Known rows, with every step that occurs:
b d m: [ 0.08 -0.05  0.29  0.16 -0.18 -0.36 -0.10 -0.18  0.12 -0.07  0.17  0.03
 -0.07  0.04  0.16 -0.06  0.03 -0.16 -0.29  0.16  0.12  0.08  0.09  0.01
  0.18 -0.19  0.16  0.06 -0.22 -0.02]
c g d: [ 0.04 -0.16  0.00  0.17  0.07 -0.02 -0.11  0.20  0.15 -0.05  0.17 -0.03
  0.03 -0.05  0.08 -0.07 -0.08  0.06 -0.39  0.00  0.08  0.06 -0.13  0.31
 -0.24  0.23  0.07  0.11 -0.11  0.12]
r k: [ 0.03  0.00 -0.10  0.03  0.14  0.16  0.03  0.16 -0.10 -0.09 -0.08  0.06
 -0.09  0.00 -0.04  0.09 -0.08  0.02  0.13 -0.10  0.06  0.00 -0.01  0.02
 -0.01  0.00 -0.16 -0.05  0.06 -0.04]
l k z q c: [ 0.27 -0.18 -0.24  0.06  0.35  0.47 -0.35  0.22 -0.14 -0.11 -0.56  0.25
 -0.23 -0.27 -0.18 -0.37  0.03 -0.05  0.41 -0.35 -0.23  0.00 -0.09 -0.07
 -0.17 -0.06 -0.19 -0.43  0.12 -0.08]
q l: [-0.12  0.00 -0.10  0.04  0.16  0.21 -0.05  0.11  0.02  0.05  0.01  0.02
 -0.03 -0.20 -0.12 -0.04  0.01  0.06  0.25 -0.09  0.00 -0.05  0.00 -0.01
  0.04 -0.01  0.02 -0.10  0.08 -0.07]
c g: [ 0.00 -0.13 -0.12  0.07  0.04  0.05  0.01  0.20  0.01  0.04  0.06  0.05
  0.01 -0.12 -0.06  0.00 -0.05  0.08 -0.15 -0.02  0.02  0.05 -0.11  0.16
 -0.19  0.07  0.00 -0.04 -0.03  0.13]
c x: [ 0.12 -0.06 -0.09 -0.07  0.05  0.04 -0.01  0.22  0.16  0.03 -0.07  0.00
  0.03  0.02 -0.01 -0.07  0.00  0.05  0.20 -0.06  0.02 -0.01  0.04 -0.06
 -0.08  0.01 -0.05  0.20  0.04  0.07]
q r k c x: [ 0.16 -0.31 -0.34  0.02  0.37  0.52 -0.12  0.49 -0.16 -0.01 -0.31  0.19
 -0.19 -0.12 -0.32 -0.09 -0.01  0.04  0.57 -0.27 -0.19  0.07 -0.03 -0.04
 -0.21  0.20 -0.53 -0.02  0.16  0.10]
r k c x: [ 0.14 -0.08 -0.23 -0.06  0.28  0.31 -0.06  0.47  0.01 -0.04 -0.31  0.10
 -0.07  0.01 -0.22  0.06 -0.12  0.00  0.45 -0.19 -0.04 -0.02 -0.08 -0.07
 -0.09  0.13 -0.39  0.04  0.10  0.05]
l q c g d: [ 0.03 -0.26 -0.16  0.27  0.28  0.38 -0.30  0.41  0.13 -0.11  0.11  0.03
 -0.19 -0.31 -0.07 -0.27 -0.12  0.17 -0.32 -0.17  0.00  0.11 -0.17  0.43
 -0.37  0.35 -0.07 -0.09  0.04 -0.02]
b d g c: [ 0.27  0.19  0.19  0.18 -0.06 -0.36  0.15 -0.01  0.10  0.10 -0.07  0.00
 -0.20  0.07  0.26  0.10  0.01 -0.13 -0.50 -0.04  0.20 -0.15 -0.05  0.17
  0.05 -0.11  0.30 -0.01  0.33 -0.01]
r k l: [ 0.02  0.06 -0.18  0.00  0.29  0.36 -0.03  0.26 -0.09 -0.01 -0.17  0.08
 -0.11 -0.12 -0.12  0.07 -0.02  0.03  0.41 -0.22  0.05 -0.06  0.05  0.00
  0.05 -0.06 -0.07 -0.15  0.04 -0.03]
z k c: [ 0.04 -0.02 -0.05 -0.11  0.18  0.16 -0.15  0.09 -0.11 -0.02 -0.37  0.18
 -0.04  0.05 -0.15  0.02 -0.07 -0.10  0.37 -0.05 -0.21 -0.03 -0.10 -0.17
  0.05  0.03 -0.21 -0.20  0.07  0.00]
l q c: [ 0.00 -0.10 -0.17  0.10  0.21  0.39 -0.19  0.21 -0.02 -0.06 -0.05  0.06
 -0.22 -0.26 -0.15 -0.20 -0.04  0.11  0.08 -0.17 -0.08  0.06 -0.04  0.11
 -0.13  0.12 -0.14 -0.20  0.14 -0.14]
z q: [ 0.11 -0.01 -0.02 -0.01  0.14  0.07 -0.16 -0.04 -0.13  0.00 -0.14  0.19
  0.02  0.03  0.05 -0.08  0.00 -0.09  0.23  0.02 -0.08 -0.05 -0.02 -0.06
  0.07 -0.12  0.04 -0.15  0.07  0.00]
b d: [ 0.03  0.01  0.08  0.14 -0.05 -0.13 -0.03 -0.13  0.07 -0.04  0.04  0.06
 -0.03 -0.06  0.06 -0.04  0.00 -0.10 -0.19  0.02  0.12  0.06  0.01 -0.02
  0.10 -0.12  0.14  0.09 -0.15 -0.02]
z k l q c g d: [ 0.08 -0.21 -0.26  0.15  0.52  0.63 -0.43  0.50  0.06 -0.08 -0.18  0.19
 -0.23 -0.37 -0.12 -0.31 -0.08  0.14  0.20 -0.32 -0.12  0.02 -0.11  0.27
 -0.26  0.22 -0.01 -0.28  0.09 -0.02]
q c: [-0.10 -0.07 -0.07  0.08  0.08  0.15 -0.08  0.09  0.06 -0.01 -0.11  0.06
 -0.07 -0.13 -0.18 -0.12 -0.12  0.06  0.02  0.01 -0.07  0.07 -0.07 -0.01
 -0.09  0.08 -0.18 -0.15  0.08 -0.01]
m d g: [ 0.11  0.14  0.26  0.11 -0.19 -0.33  0.26 -0.05  0.06  0.04  0.06 -0.14
  0.05  0.02  0.06  0.08 -0.19 -0.15 -0.46  0.18  0.16 -0.16 -0.09  0.11
  0.11 -0.03  0.17 -0.16  0.15  0.15]
l k: [ 0.13 -0.05 -0.11  0.03  0.06  0.14 -0.11  0.09 -0.08 -0.09 -0.10  0.02
 -0.14 -0.14 -0.04 -0.07  0.11  0.02  0.07 -0.24 -0.04  0.05  0.06  0.05
 -0.09  0.05 -0.03 -0.01  0.05 -0.09]
d g c k: [ 0.35  0.10  0.12  0.00  0.14 -0.19  0.13  0.21 -0.04  0.26 -0.34 -0.14
 -0.24  0.11  0.27  0.12  0.05  0.04 -0.17 -0.20  0.06 -0.27  0.00  0.30
 -0.04 -0.01  0.04 -0.13  0.45 -0.06]
g c: [ 0.13  0.06  0.02 -0.01  0.09 -0.10 -0.01  0.11  0.03  0.10 -0.06 -0.01
 -0.05  0.16  0.14  0.08  0.04  0.03 -0.11 -0.09  0.00 -0.11  0.02  0.07
 -0.01 -0.04  0.05 -0.05  0.27 -0.10]
r k z q c g d b: [ 0.28 -0.15 -0.12  0.33  0.43  0.45 -0.37  0.33  0.08 -0.23 -0.23  0.37
 -0.11 -0.14 -0.01 -0.26 -0.27  0.02 -0.09 -0.13  0.05  0.03 -0.29  0.16
 -0.22  0.01 -0.07 -0.33 -0.08  0.08]
x c g d m: [ 0.07 -0.25  0.15  0.15 -0.14 -0.08 -0.12  0.38  0.08 -0.04  0.20 -0.03
  0.10 -0.02  0.18 -0.14 -0.22  0.12 -0.46  0.02  0.14 -0.04 -0.03  0.38
 -0.13  0.18 -0.01  0.03 -0.08  0.08]
l k r: [ 0.30 -0.20 -0.19  0.05  0.14  0.29 -0.18  0.16 -0.28 -0.05 -0.20  0.06
 -0.21 -0.25 -0.11 -0.13  0.22  0.01  0.23 -0.26 -0.22  0.09  0.20  0.05
 -0.14  0.08 -0.09 -0.09 -0.03  0.05]
l k z: [ 0.26 -0.10 -0.15 -0.01  0.13  0.24 -0.12  0.15 -0.08 -0.11 -0.32 -0.01
 -0.17 -0.17 -0.05 -0.16  0.14 -0.02  0.16 -0.38 -0.10 -0.02 -0.01  0.01
 -0.16 -0.03 -0.05 -0.12 -0.04 -0.07]
g c x: [ 0.26  0.01 -0.07 -0.07  0.14 -0.06 -0.02  0.33  0.19  0.12 -0.13  0.00
 -0.02  0.17  0.13  0.00  0.05  0.07  0.09 -0.15  0.01 -0.11  0.05  0.00
 -0.10 -0.02  0.00  0.15  0.31 -0.01]
k z q: [ 0.24 -0.06 -0.06 -0.05  0.21  0.18 -0.17  0.03 -0.13 -0.01 -0.35  0.16
 -0.01  0.01  0.04 -0.17  0.03 -0.12  0.32 -0.13 -0.13 -0.11 -0.09 -0.11
  0.02 -0.20  0.02 -0.26 -0.02  0.02]
c k l q: [ 0.20 -0.05 -0.19 -0.05  0.43  0.49 -0.24  0.31 -0.14  0.14 -0.27 -0.06
 -0.23 -0.27  0.03 -0.10  0.18  0.13  0.47 -0.43 -0.05 -0.13  0.15  0.22
  0.02 -0.04  0.01 -0.18  0.02 -0.17]

Rows:
[ 0.14  0.03 -0.20 -0.09  0.38  0.48 -0.25  0.21 -0.15 -0.02 -0.24  0.16
 -0.20 -0.18 -0.03 -0.10  0.12  0.03  0.57 -0.32 -0.13 -0.10  0.08 -0.05
  0.06 -0.11  0.10 -0.24  0.10 -0.13] -> z k l q
[ 0.13  0.13  0.17  0.19 -0.15 -0.27  0.17 -0.12  0.07  0.01 -0.01  0.00
 -0.15 -0.08  0.12  0.02 -0.03 -0.15 -0.39  0.05  0.20 -0.04 -0.07  0.10
  0.06 -0.08  0.26  0.04  0.06  0.08] -> b d g
[ 0.17 -0.21 -0.31 -0.02  0.47  0.69 -0.31  0.22 -0.32  0.01 -0.24  0.25
 -0.32 -0.32 -0.13 -0.26  0.22  0.07  0.69 -0.41 -0.29 -0.02  0.13 -0.01
 -0.06 -0.04 -0.03 -0.30  0.16 -0.08] -> z k l q r
[ 0.09 -0.05  0.05  0.24 -0.09  0.12 -0.11  0.27  0.12 -0.08  0.22  0.11
  0.18 -0.08  0.17 -0.10 -0.28  0.19 -0.52 -0.01  0.24 -0.04 -0.10  0.29
 -0.11  0.15  0.16  0.08 -0.11  0.08] -> x c g d b
[ 0.30 -0.17 -0.14 -0.13  0.28  0.40 -0.17  0.35 -0.31  0.15 -0.69  0.13
  0.03 -0.08  0.12 -0.24 -0.10  0.07  0.50 -0.37 -0.09 -0.29  0.00  0.04
  0.05 -0.19 -0.19 -0.35  0.05 -0.08] -> x c k z q
[-0.01 -0.04 -0.25  0.07  0.37  0.59 -0.26  0.31  0.00  0.02 -0.13  0.08
 -0.24 -0.38 -0.23 -0.21  0.02  0.12  0.36 -0.28 -0.09 -0.01  0.01  0.10
 -0.07  0.06 -0.05 -0.29  0.13 -0.12] -> k l q c
[-0.02 -0.15 -0.15  0.05  0.14  0.16 -0.07  0.29 -0.03  0.06 -0.09  0.09
 -0.01 -0.13 -0.23  0.05 -0.10  0.01 -0.02 -0.04 -0.07  0.04 -0.22  0.14
 -0.18  0.19 -0.17 -0.14 -0.02  0.15] -> k c g
[ 0.40 -0.18 -0.07 -0.02  0.32  0.10 -0.14  0.27 -0.24  0.26 -0.41 -0.03
 -0.20  0.02  0.15  0.00  0.20  0.07  0.18 -0.24 -0.19 -0.11  0.22  0.17
 -0.05 -0.02 -0.12 -0.17  0.17 -0.01] -> g c k r
[-0.10 -0.20 -0.18  0.16  0.13  0.20 -0.06  0.29  0.07  0.03 -0.05  0.11
 -0.07 -0.25 -0.24 -0.13 -0.17  0.13 -0.12  0.00 -0.04  0.12 -0.17  0.16
 -0.28  0.17 -0.17 -0.19  0.06  0.12] -> q c g
[ 0.27 -0.23 -0.09 -0.02  0.23  0.20 -0.13  0.16 -0.27  0.16 -0.35 -0.03
 -0.14 -0.13  0.01 -0.08  0.15  0.05  0.29 -0.15 -0.20 -0.01  0.20  0.11
 -0.03  0.02 -0.17 -0.12 -0.10  0.08] -> c k r
[ 0.25 -0.13 -0.23 -0.07  0.20  0.29 -0.20  0.41  0.05 -0.04 -0.33  0.06
 -0.11 -0.14 -0.22 -0.09  0.08  0.00  0.39 -0.32 -0.13  0.04 -0.01 -0.03
 -0.17  0.18 -0.26  0.08  0.10  0.01] -> l k c x
[ 0.15 -0.26 -0.32  0.13  0.37  0.61 -0.14  0.29 -0.36 -0.12 -0.03  0.14
 -0.37 -0.26 -0.12 -0.13  0.10  0.12  0.30 -0.37 -0.13  0.07  0.06  0.17
 -0.17  0.10 -0.26 -0.15  0.18 -0.13] -> l q r k
[ 0.61 -0.20 -0.06  0.01  0.44  0.20 -0.10  0.27 -0.34  0.27 -0.69  0.12
 -0.38 -0.01  0.21 -0.20  0.19 -0.05  0.25 -0.41 -0.23 -0.29 -0.05  0.24
 -0.15 -0.14 -0.08 -0.45  0.49  0.01] -> d g c k z q r
[ 0.51 -0.03  0.19  0.09  0.14 -0.23  0.11  0.21 -0.19  0.30 -0.35 -0.17
 -0.15  0.04  0.21  0.08  0.01 -0.09 -0.28 -0.06 -0.04 -0.27  0.13  0.28
  0.06 -0.05  0.04 -0.33  0.32  0.14] -> m d g c k r
[ 0.08  0.17  0.28  0.17 -0.16 -0.23  0.00 -0.22  0.15 -0.08  0.25  0.04
  0.20  0.08  0.09  0.05 -0.18 -0.10 -0.42  0.26  0.19 -0.03  0.00 -0.08
  0.26 -0.17  0.23 -0.09 -0.15  0.05] -> m d b
[ 0.25 -0.30 -0.23  0.37  0.45  0.67 -0.39  0.43 -0.15 -0.22  0.13  0.26
 -0.30 -0.28 -0.12 -0.14 -0.05  0.12 -0.14 -0.30 -0.04  0.15 -0.17  0.40
 -0.29  0.35 -0.20 -0.13 -0.01  0.01] -> l q r k c g d b
[-0.03 -0.16 -0.19  0.04 -0.04  0.22  0.07  0.43 -0.11  0.09 -0.04  0.08
  0.11 -0.18 -0.06 -0.05 -0.22  0.20 -0.11 -0.12  0.08 -0.07 -0.09  0.20
 -0.17  0.09 -0.09 -0.10  0.06  0.10] -> x c g
[ 0.14 -0.10 -0.24  0.03  0.29  0.45 -0.17  0.27 -0.06 -0.05 -0.31  0.01
 -0.20 -0.37 -0.16 -0.20  0.15  0.04  0.41 -0.47 -0.10 -0.07 -0.02 -0.01
 -0.12 -0.03 -0.03 -0.22  0.04 -0.14] -> q l k z
[ 0.04 -0.39 -0.36  0.16  0.37  0.53 -0.10  0.47 -0.31  0.00 -0.18  0.23
 -0.22 -0.26 -0.38 -0.02 -0.08  0.08  0.22 -0.23 -0.18  0.12 -0.18  0.19
 -0.30  0.26 -0.47 -0.26  0.10  0.15] -> q r k c g
[ 0.21 -0.15 -0.10 -0.06  0.18  0.20 -0.14  0.05 -0.28 -0.01 -0.32  0.19
 -0.10 -0.04 -0.04 -0.09  0.09 -0.05  0.40 -0.05 -0.29  0.01  0.14 -0.16
  0.00 -0.07 -0.07 -0.18 -0.01  0.13] -> z k r
[ 0.47  0.05  0.07 -0.05  0.21 -0.09  0.11  0.28 -0.04  0.24 -0.57 -0.17
 -0.28  0.09  0.26  0.02  0.08 -0.01 -0.08 -0.34  0.00 -0.33 -0.08  0.27
 -0.10 -0.09  0.02 -0.24  0.36 -0.04] -> d g c k z
[ 0.59  0.04  0.05 -0.05  0.35 -0.01 -0.04  0.24 -0.17  0.25 -0.70  0.03
 -0.26  0.12  0.31 -0.05  0.08 -0.09  0.15 -0.32 -0.08 -0.38 -0.09  0.20
 -0.02 -0.21  0.06 -0.39  0.44 -0.04] -> d g c k z q
[ 0.00 -0.07 -0.23  0.04  0.31  0.46 -0.24  0.30 -0.10 -0.01 -0.25  0.08
 -0.17 -0.35 -0.32 -0.06  0.07  0.02  0.44 -0.36 -0.14 -0.01 -0.05  0.02
 -0.05  0.16 -0.19 -0.22  0.14 -0.14] -> q l k c
[ 0.26 -0.06 -0.17 -0.02  0.35  0.34 -0.13  0.18 -0.23 -0.10 -0.44  0.23
 -0.11  0.02  0.00 -0.09 -0.06 -0.10  0.45 -0.24 -0.08 -0.11 -0.10 -0.09
  0.00 -0.21 -0.14 -0.31  0.04 -0.03] -> r k z q
[ 0.50 -0.31 -0.15 -0.02  0.54  0.34 -0.30  0.25 -0.35  0.23 -0.66  0.18
 -0.26  0.01  0.15 -0.27  0.22  0.01  0.45 -0.43 -0.31 -0.19  0.03  0.11
 -0.11 -0.18 -0.19 -0.40  0.28 -0.08] -> g c k z q r
